What can hang from each mark:
z_668: z_409 z_985
z_521: z_409 z_668
z_985: z_571 z_733
z_360: z_521 z_668
z_265: z_985
z_409: z_265 z_668
z_147: z_985

Every row comes from one small tree of marks. The marks that hang from a mark follow it in brackets, in the order of their numbers. Every link used is in the known rows. Which tree was each row made from?
Known rows:
z_668{z_409}: [ 0.15 -0.28 -0.36 -0.37  0.59  0.13 -0.13  0.33 -0.12 -0.23  0.78  0.40
  1.42  0.24  0.26  0.10  0.00  0.51]
z_409{z_668{z_985{z_571}}}: [-0.42  0.16  0.59 -0.55  0.09 -0.75  0.60  0.46 -0.15  1.21 -1.50 -0.32
  0.09 -2.88  0.41 -0.50  0.72  1.25]
z_521{z_409{z_265} z_668{z_985{z_733}}}: [ 0.73 -0.74  0.36 -0.48  0.04  0.71 -0.70  0.05 -0.24 -0.07 -0.28 -0.88
 -2.01 -4.09 -0.69  0.93  0.56  0.28]
z_147{z_985{z_571 z_733}}: [-0.31 -0.22 -0.03 -0.36  0.25 -0.69  0.18  0.23 -0.35  2.37 -2.36 -2.10
 -0.94 -4.57  0.64  0.25  0.58  0.90]
z_409{z_265 z_668{z_985}}: [-0.28 -0.49  0.33 -0.23 -0.01  0.24  0.66 -0.17 -0.03  1.20  0.25 -0.37
  1.54 -3.15  0.08 -0.46  0.52  1.66]
z_409{z_265{z_985{z_733}} z_668}: [-0.83 -0.56  0.15  0.04 -0.11  0.72  1.16 -0.82 -0.04  1.88 -0.03 -1.33
  0.36 -4.41  0.84  0.28  0.83  1.63]
z_360{z_521 z_668{z_409{z_265}}}: [-0.03 -0.61 -0.79 -0.74  0.39  0.09  0.31 -0.14  0.31  3.86  1.42  0.19
  1.93 -2.47  0.65  1.11  0.75  0.98]
z_360{z_521 z_668}: [ 0.09  0.54 -0.52 -0.20 -0.04 -0.24  0.15  0.06  0.31  2.42 -0.39 -0.05
  0.02 -0.54  0.64  0.88  0.92  0.07]
z_265{z_985{z_571 z_733}}: [-1.04 -0.40  0.30 -0.31  0.09 -0.23  0.31 -0.31 -0.19  1.26 -1.76 -1.16
 -0.81 -4.28  0.70  0.57  0.52  0.56]
z_521{z_668{z_409{z_265} z_985{z_733}}}: [ 0.42 -1.31 -0.03 -1.25  1.04  0.43 -0.58  0.41 -0.49  0.26  0.60 -0.62
  0.76 -3.43 -0.10 -0.08  0.66  1.47]
z_360{z_521{z_409}}: [ 0.53  0.52 -0.13  0.35 -0.65  0.13 -0.30  0.06  0.15  1.80  0.66 -0.40
 -1.45 -1.57 -0.13  1.34  0.18 -1.32]
z_360{z_521 z_668{z_409{z_265} z_985{z_571 z_733}}}: [-0.56 -0.99 -0.33 -1.95  0.76 -0.27  0.46  0.53 -0.12  5.17 -0.63 -0.70
  2.07 -6.67  0.86  1.22  1.30  2.01]
z_409{z_668}: [-0.06  0.47  0.04  0.09 -0.08 -0.11  0.73  0.10  0.08  0.54  0.01 -0.22
 -0.04  0.14  0.53 -0.34  0.44  0.73]
z_521{z_409 z_668{z_985}}: [ 1.10  0.23  0.31  0.15 -0.01  0.10 -1.26  0.28 -0.08 -2.28 -0.81  0.06
 -2.27 -0.77 -0.69  0.49  0.34 -0.50]
z_985{z_571 z_733}: [-0.51 -0.31  0.21 -0.99  0.17 -0.49  0.48  0.32 -0.23  2.20 -1.13 -0.87
 -0.98 -3.15  0.48  0.39  0.41  0.43]
z_985{z_571}: [-0.46 -0.26  0.30 -0.35 -0.02 -0.77  0.13  0.04 -0.03  1.47 -0.69 -0.08
 -0.82 -2.03  0.20  0.03 -0.02  0.11]
z_668{z_985{z_571}}: [-0.35 -0.30  0.53 -0.61  0.15 -0.64 -0.12  0.34 -0.22  0.59 -1.48 -0.12
  0.25 -3.02 -0.10 -0.20  0.24  0.57]

Write each row's tree:
[-1.39 -0.81  0.48 -0.24 -0.12 -0.07  1.34 -0.77 -0.05  3.43 -0.77 -1.43
 -0.32 -6.37  0.99  0.35  0.87  1.68] => z_409{z_265{z_985{z_571 z_733}} z_668}
[-0.87 -0.45  0.25  0.67 -0.30  0.47  0.85 -1.11  0.21  1.06  0.40 -0.48
  0.74 -3.27  0.56  0.00  0.42  1.16] => z_409{z_265{z_985} z_668}
[-0.44 -0.24  0.26  0.34 -0.49  1.10  0.96 -0.83  0.13  1.44 -0.23 -1.22
 -0.79 -4.59  0.37  1.37  0.76  1.03] => z_521{z_409{z_265{z_985{z_733}} z_668}}
[-0.06 -1.16  0.00 -0.84  0.68  0.48 -0.20  0.06 -0.20  0.56  1.02  0.26
  3.06 -3.02 -0.27 -0.06  0.04  1.52] => z_668{z_409{z_265} z_985}
[ 0.90  0.04  0.11 -0.03  0.08 -0.51 -1.13  0.40 -0.26  0.32  0.19 -0.59
 -1.10 -1.56 -0.11 -0.35  0.76 -0.43] => z_360{z_521{z_668{z_985}}}
[-0.46 -0.41  0.46 -1.25  0.33 -0.39  0.21  0.68 -0.46  1.35 -1.86 -0.95
  0.07 -4.13  0.16  0.14  0.62  0.93] => z_668{z_985{z_571 z_733}}
[-0.08  0.31  0.19 -0.77  0.30  0.27  0.84  0.71 -0.34  0.29 -1.14 -1.12
  0.66 -1.92  0.54 -0.27  1.10  1.56] => z_409{z_668{z_985{z_733}}}
[ 0.76 -0.68  0.46  0.17 -0.16  0.42 -1.08 -0.24  0.03 -0.69  0.08 -0.04
 -1.71 -3.07 -0.92  0.55  0.12 -0.06] => z_521{z_409{z_265} z_668{z_985}}
[-0.32 -0.65  0.08 -1.64  0.96 -0.27  0.09  1.01 -0.53  1.14 -1.06 -0.56
  1.38 -3.86  0.36  0.26  0.69  1.54] => z_668{z_409 z_985{z_571 z_733}}
[-1.13 -1.53  0.11 -0.80  0.54  0.20  0.39 -0.56 -0.24  2.69 -0.02 -0.76
  1.14 -6.20  0.72  0.79  0.42  1.55] => z_668{z_409{z_265{z_985{z_571 z_733}}}}
[-1.18 -0.73  0.54  0.36 -0.32 -0.31  0.96 -1.05  0.14  2.89 -0.36 -0.58
 -0.07 -5.21  0.76  0.00  0.52  1.35] => z_409{z_265{z_985{z_571}} z_668}
[-0.47 -1.58  0.14 -0.64  0.72 -0.20 -0.38 -0.49 -0.29  1.74 -0.03 -0.82
 -0.77 -5.74  0.60  0.45  0.58  1.18] => z_521{z_668{z_409{z_265{z_985{z_571 z_733}}}}}
[-0.62 -0.75 -0.79 -0.63  0.52  0.62  0.46 -0.46  0.11  3.57  0.37 -0.81
  2.01 -4.62  1.13  1.61  1.25  1.57] => z_360{z_521 z_668{z_409{z_265{z_985{z_733}}}}}
[ 0.52 -1.21 -0.16 -0.34  0.66  0.06 -0.70 -0.20 -0.06  0.56  1.67  0.30
  0.01 -1.36 -0.07 -0.12 -0.01  0.59] => z_521{z_668{z_409{z_265}}}
